What can hang from each mark:
J235: J675 J825
J914: J743
J825: J219 J235 J743 J781
J675: J235
J158: J733
J743: J557 J675 J825
J557: J158

Known rows, with every way that one mark hangs from another:
(J675 (J235 (J825 J219 J743))): [ -9.6 -11.5   2.0   9.3  -2.7  13.6 -15.3  -9.7  -0.3  51.9   0.0  -6.0
   6.8   0.7  -2.1  -8.6  -4.0  -4.3 -28.7  -0.3  -5.3  -8.4]
(J914 (J743 J557 J675)): [ -9.3  -8.7   1.2  -1.5  -0.2  11.4   9.3   4.8  10.2   4.2   4.4  -3.1
   7.2  -3.1 -11.7  -2.8   2.3 -23.2  -5.9   2.7   4.1  -1.0]
(J675 (J235 (J825 (J743 J557) J781))): [  2.2   3.4   3.4   6.2   2.4  14.9  -6.1 -12.2  19.0  35.0  -1.5  -5.1
   8.1   2.2  -4.9  -6.3  -3.8  -8.8 -33.7   7.1  -0.3  -8.3]
(J743 (J557 (J158 J733)) J825): [  0.9  -7.6   2.9   7.1  -0.1  -4.9 -16.3   8.1 -13.8 -13.6  -6.8   4.7
 -12.2  -3.5  -6.6  -1.5  20.6   4.2 -10.5   3.6   2.7   5.5]
(J743 (J557 J158) J675 J825): [  0.6 -17.3   2.9  11.9  -0.3   2.9  -6.1   6.1   3.1   2.9   0.9  -0.7
  -1.3  -4.9  -8.7  -3.0  11.1  -5.4  -8.5  -0.8   4.0  -0.5]
(J743 J675): [ 3.1 -5.7  0.3  1.2 -2.1  1.6  3.7  0.8  7.6 16.2  5.0 -3.3  4.3 -1.5
 -4.1 -4.2  0.5 -6.9 -6.4  0.3  0.9 -3.1]
(J914 (J743 (J825 J219))): [-10.5 -17.2   2.1  15.5  -5.4  19.5 -12.8  -5.1  -1.5  38.0   1.5  -3.3
   1.9  -1.7  -2.1  -6.0   3.1 -23.5   0.3  -5.6  -1.7  -1.1]
(J825 (J235 J675) (J743 J557) J781): [  5.7   2.9   0.9  -2.4  -0.1  11.9   2.3 -15.6  14.1  16.8  11.8  -7.8
   9.3   5.6  -5.0 -13.4  -8.6  -3.2 -33.7  13.4   0.9 -11.1]
(J825 J743): [-2.2  2.8 -0.7 -5.1 -1.0  4.5 -1.5 -3.6  1.3 14.4  0.1 -3.7  1.3  4.4
 -2.4 -5.2  0.0 -0.3 -3.5  6.7 -0.9 -3.1]
(J825 J219 J235): [ -3.2 -13.4  -0.7   9.0  -3.0  10.1  -5.3  -7.1 -13.4  18.0   6.8  -1.7
   2.9   1.3   0.5  -7.1  -5.7  -1.0 -10.3  -0.2  -3.6  -3.7]
(J235 J675): [ -0.1  -0.4   1.0  -2.2  -0.9  -3.7  -0.3  -2.9   7.5   3.8   6.3  -3.7
   4.2  -1.2  -0.2  -3.4  -2.3   2.9 -14.2  -0.1   0.4  -5.0]
(J914 (J743 (J557 J158) J675 J825)): [ -3.3 -17.3   2.8   7.1  -1.9  10.0  -7.6   4.6   7.2  12.0  -1.4  -2.2
   0.4  -5.4 -12.3  -6.2  15.5 -21.8  -7.4   1.9   4.8  -2.2]
(J743 J557 J675): [-5.8 -9.2  1.4  3.8  1.3  4.9 10.4  5.8  6.1 -3.1  6.1 -1.1  4.9 -2.6
 -9.0  0.9 -2.1 -6.4 -7.0  0.0  3.3  0.4]
(J825 J219 (J743 J557 J675) J781): [ -2.6  -7.6   1.5   7.8  -2.0  21.6   2.4  -5.9   6.9  31.3  16.4  -7.7
   5.2   0.7  -6.2 -10.4  -7.9 -12.8 -16.6   2.1  -0.9   4.0]
(J825 J219 (J235 J675)): [ -3.8 -14.3  -0.2   6.9  -3.8   6.0  -5.7 -10.1  -5.9  22.4  13.2  -5.3
   6.7   0.0   0.3 -10.4  -8.7   1.6 -25.1  -0.5  -3.4  -8.8]
(J914 (J743 J675)): [ -0.5  -5.8   0.5  -4.1  -3.2   8.6   2.0  -0.7  12.3  24.4   2.7  -5.2
   6.5  -1.7  -6.8  -7.5   5.5 -24.2  -5.1   2.8   2.1  -4.5]
(J743 J557): [ -8.7  -4.2   0.7   2.6   3.1   2.8   7.2   5.4  -1.3 -19.3   1.8   2.2
   1.0  -1.2  -5.1   4.9  -2.2   0.0  -0.7  -0.1   2.3   3.2]
(J743 (J557 J158) J675 (J825 J219)): [ -7.1 -26.9   3.0  19.5  -2.7   9.7 -10.4   5.3  -7.4  13.8   6.9  -1.3
  -2.1  -6.5  -7.5  -4.6   6.7  -5.5  -9.3  -6.4   1.1   4.0]
(J743 (J557 (J158 J733)) J675): [  3.6  -3.9   1.6  -4.7   0.2  -9.4  -5.7  11.3 -11.1 -17.7   1.0   2.2
  -8.4  -4.7 -10.3  -4.7  18.2   3.2 -16.9   6.1   3.0   6.4]
(J825 J219 (J235 J675) J743 J781): [  6.7  -3.3  -0.2   3.8  -5.3  15.9  -9.4 -21.8   5.4  46.8  16.5 -11.1
   8.0   5.1   1.4 -19.8  -9.9  -4.2 -33.1   7.5  -4.5  -9.8]
(J235 J675 (J825 J743)): [ -5.0   0.5   3.4  -1.4  -3.6   2.6  -9.2  -8.0  16.7  35.4   1.1  -8.4
   9.6   1.9  -1.3  -9.4  -2.1   2.9 -25.7   4.0  -0.2 -11.8]

Rows:
[  2.2  -4.0   4.3  15.6  -3.7  14.7 -14.1 -10.5   7.6  39.6   4.4  -4.2
   2.9  -1.0   5.8  -6.9  -5.6  -6.2 -13.0  -7.2  -3.1   2.5] | (J235 (J825 J219 J781))
[ -0.5   4.8   5.1   3.8  -0.8  10.7  -4.2 -11.4  24.4  27.3   6.0  -8.3
   9.8   1.8  -3.3  -8.9  -6.3  -2.3 -31.4   5.2   1.4  -7.0] | (J235 J675 (J825 (J743 J557) J781))
[ -5.1 -27.2   1.4  17.1  -5.5  21.5 -11.8  -7.8   7.8  65.0   4.9  -7.4
   8.2  -4.5  -8.0 -10.8   4.1 -33.4 -23.7  -4.2  -2.1  -9.9] | (J914 (J743 (J675 J235) (J825 J219)))
[ -7.8  -5.7   0.6  -1.5   0.0   9.3   9.5   2.0   7.5  10.2   6.3  -4.7
   6.5   1.4 -11.2  -4.8  -2.2  -7.0 -11.1   6.6   2.6  -2.7] | (J825 (J743 J557 J675))
[ -4.4 -20.2   3.0  15.9  -3.8  10.7 -10.5  -6.1   6.1  55.3   4.5  -6.1
  10.1  -4.8  -3.2  -7.1  -3.6 -11.2 -31.9  -6.9  -3.1  -8.4] | (J743 (J675 (J235 (J825 J219))))
[-10.9 -11.5   2.9  10.7  -0.2  15.7  -1.1   1.2   7.5   8.3  -3.4  -0.4
   3.3  -1.6  -8.9   0.5   4.6 -21.5   0.3   0.5   3.5  -2.1] | (J914 (J743 J557 J825))
[  1.3  -8.7  -0.5  -3.1  -1.6   8.7  -0.3  -4.7  13.8  34.0   1.5  -6.0
   8.1  -3.0  -8.4  -8.2   5.2 -27.1 -22.6   4.0   0.4 -10.6] | (J914 (J743 (J675 J235)))
[ -2.4 -10.5   0.0  -5.2   1.9   3.5  -3.2   3.4   3.5   2.7   0.7  -2.2
   1.9  -6.3 -14.1  -6.2  12.4 -20.0 -23.6   5.1   2.8  -4.7] | (J914 (J743 (J557 J158) (J675 J235)))
[  2.4  -0.6   4.8   5.7  -2.0  17.1  -0.2  -7.6  24.8  39.4   4.3  -8.2
  10.3   1.8  -6.9  -9.8  -3.1 -12.3 -23.6   6.1   2.3  -4.7] | (J235 (J825 (J743 J557 J675) J781))
[ -7.0 -10.9   0.5  -0.6   1.6  11.6   6.4   0.5  11.8  15.4   3.5  -3.5
   9.1  -4.1 -13.8  -3.2   2.6 -27.1 -22.7   3.7   2.5  -7.4] | (J914 (J743 J557 (J675 J235)))
[  9.1  -8.0  -0.5   5.9  -6.4  21.7  -5.7 -18.1   5.7  58.3  14.4 -11.0
   8.1   5.0  -1.9 -20.7  -7.0 -13.7 -25.5   8.2  -3.5  -7.6] | (J825 J219 J235 (J743 J675) J781)
[ 14.4   6.4  -0.1  -4.6  -2.7   9.2  -4.5 -20.5  15.8  36.4  10.1 -10.2
   8.8   6.4  -0.1 -18.1  -5.3  -4.3 -33.3  14.1  -1.1 -14.5] | (J825 (J235 J675) J743 J781)
[-12.7 -23.4   3.9  18.9  -0.7  13.9  -3.4  -1.0   5.0  36.5   6.1  -3.9
  10.8  -6.1  -8.7  -2.5  -6.5 -10.5 -32.1  -6.9  -0.7  -5.3] | (J743 J557 (J675 (J235 (J825 J219))))
[ -9.9 -12.3   4.4  12.4  -4.1   4.8 -11.8  -5.3   5.2  33.0   6.7  -5.5
   7.5  -3.3   2.3  -6.0  -7.1   2.9 -22.5  -8.7  -2.5  -4.1] | (J235 J675 (J825 J219))
[ 10.5   2.7   0.9  -5.3   0.0   7.2  -2.8  -2.4   8.9   8.9   7.2  -5.3
  -1.0   0.2  -7.8 -11.7   6.6  -6.0 -16.4   9.7   2.3   1.8] | (J825 (J743 (J557 J158) J675) J781)
[-12.2  -9.0   3.6   7.1  -5.2   9.8 -13.3  -9.1   6.1  46.6   7.2  -9.1
   8.6   0.8  -0.1 -11.1  -6.8   2.8 -25.9  -2.1  -3.5  -7.5] | (J235 J675 (J825 J219 J743))
[ -9.3 -14.3   3.2   9.5  -6.8  14.9  -9.3  -5.9   6.5  58.6   5.9  -9.1
   9.0   0.5  -3.4 -11.9  -3.8  -7.7 -18.8  -1.4  -2.4  -4.6] | (J235 (J825 J219 (J743 J675)))
[  7.8  -9.9   4.2  17.5  -1.3  15.8   1.8  -4.7  21.5  26.9   6.9  -4.3
   6.0  -1.7  -5.9  -4.5   0.2 -17.7 -13.2  -0.3   3.7  -1.7] | (J743 J557 J675 (J825 J781))
[  6.2 -18.1   1.2  14.2  -2.1   7.6  -6.1  -6.2  14.7  46.0   0.7  -4.8
   7.1  -2.7  -6.4  -5.8   4.2 -16.3 -24.6  -0.4   0.5 -13.0] | (J743 (J675 J235) J825)
[ 13.8  -4.9   1.5  10.1  -4.6  21.0 -12.0 -18.1  15.8  45.2  -1.4  -5.8
   6.6   3.4  -1.0 -14.0   5.3 -29.1 -14.8   8.2   0.6 -12.3] | (J914 (J743 (J825 J235 J781)))
[ 11.0   3.2   3.8   2.8  -4.8  13.5  -7.2 -13.1  26.8  58.3   3.2 -10.2
   9.4   3.0  -1.6 -14.2  -0.7 -12.7 -22.4   6.3   0.2  -8.2] | (J235 (J825 (J743 J675) J781))
[  0.6  -3.6   3.6  11.7  -0.8  21.0  -3.8  -6.2  17.8  19.1   0.5  -2.5
   3.1  -0.5  -5.0  -4.1   3.9 -26.7  -5.2   1.8   3.2  -0.7] | (J914 (J743 J557 (J825 J781)))
[ -0.1 -19.5   4.2  26.4  -3.2  22.9  -3.2  -5.7  11.3  38.2  13.2  -4.7
   4.8  -3.3  -4.5  -6.2  -4.6 -18.0 -13.9  -6.6   0.6   3.1] | (J743 J557 J675 (J825 J219 J781))
[ -4.2  -7.7   0.9  -6.7  -0.2   4.0  -0.7   7.5   1.6  -8.6   1.6  -1.2
  -0.3  -5.1 -12.0  -5.6  12.3 -15.9  -6.8   3.9   4.4   1.5] | (J914 (J743 (J557 J158) J675))
[ 16.3  -7.0   3.3  14.3  -4.4  13.1  -5.5  -9.9  22.8  46.5   5.2  -6.5
   4.9  -0.5  -0.5  -9.4   2.7 -18.3 -12.7  -0.5   1.6  -4.8] | (J743 J675 (J825 J781))
[  1.0 -18.1   2.8  25.2  -2.2  24.7  -7.3 -11.9  -1.0  30.0   8.7  -2.4
   4.2   1.2  -1.9  -7.5  -6.5 -11.3 -17.3  -0.9  -0.7  -2.6] | (J743 J557 (J825 J219 J235 J781))
[ -0.5 -22.8   2.4  16.8  -2.0  13.5   3.1  -2.7   7.8  23.3   3.7  -3.1
   9.5   0.2 -10.2  -5.2  -0.1 -12.6 -18.2   3.9   3.6 -11.9] | (J743 J557 J675 (J825 J235))
[ 17.7  -6.0   2.4  13.2  -3.8   9.3 -10.3 -19.2  20.0  40.7   7.3  -7.2
   8.2   2.5   2.0 -13.6  -1.8  -8.9 -30.3   5.2   0.3 -15.8] | (J743 (J825 (J235 J675) J781))
[  4.9 -15.7   3.1  18.1  -7.5  26.7 -11.7 -12.0  16.2  65.1   9.6  -9.1
   5.8  -2.4  -2.1 -14.4   2.7 -35.3 -12.3  -4.1  -0.9  -1.6] | (J914 (J743 J675 (J825 J219 J781)))
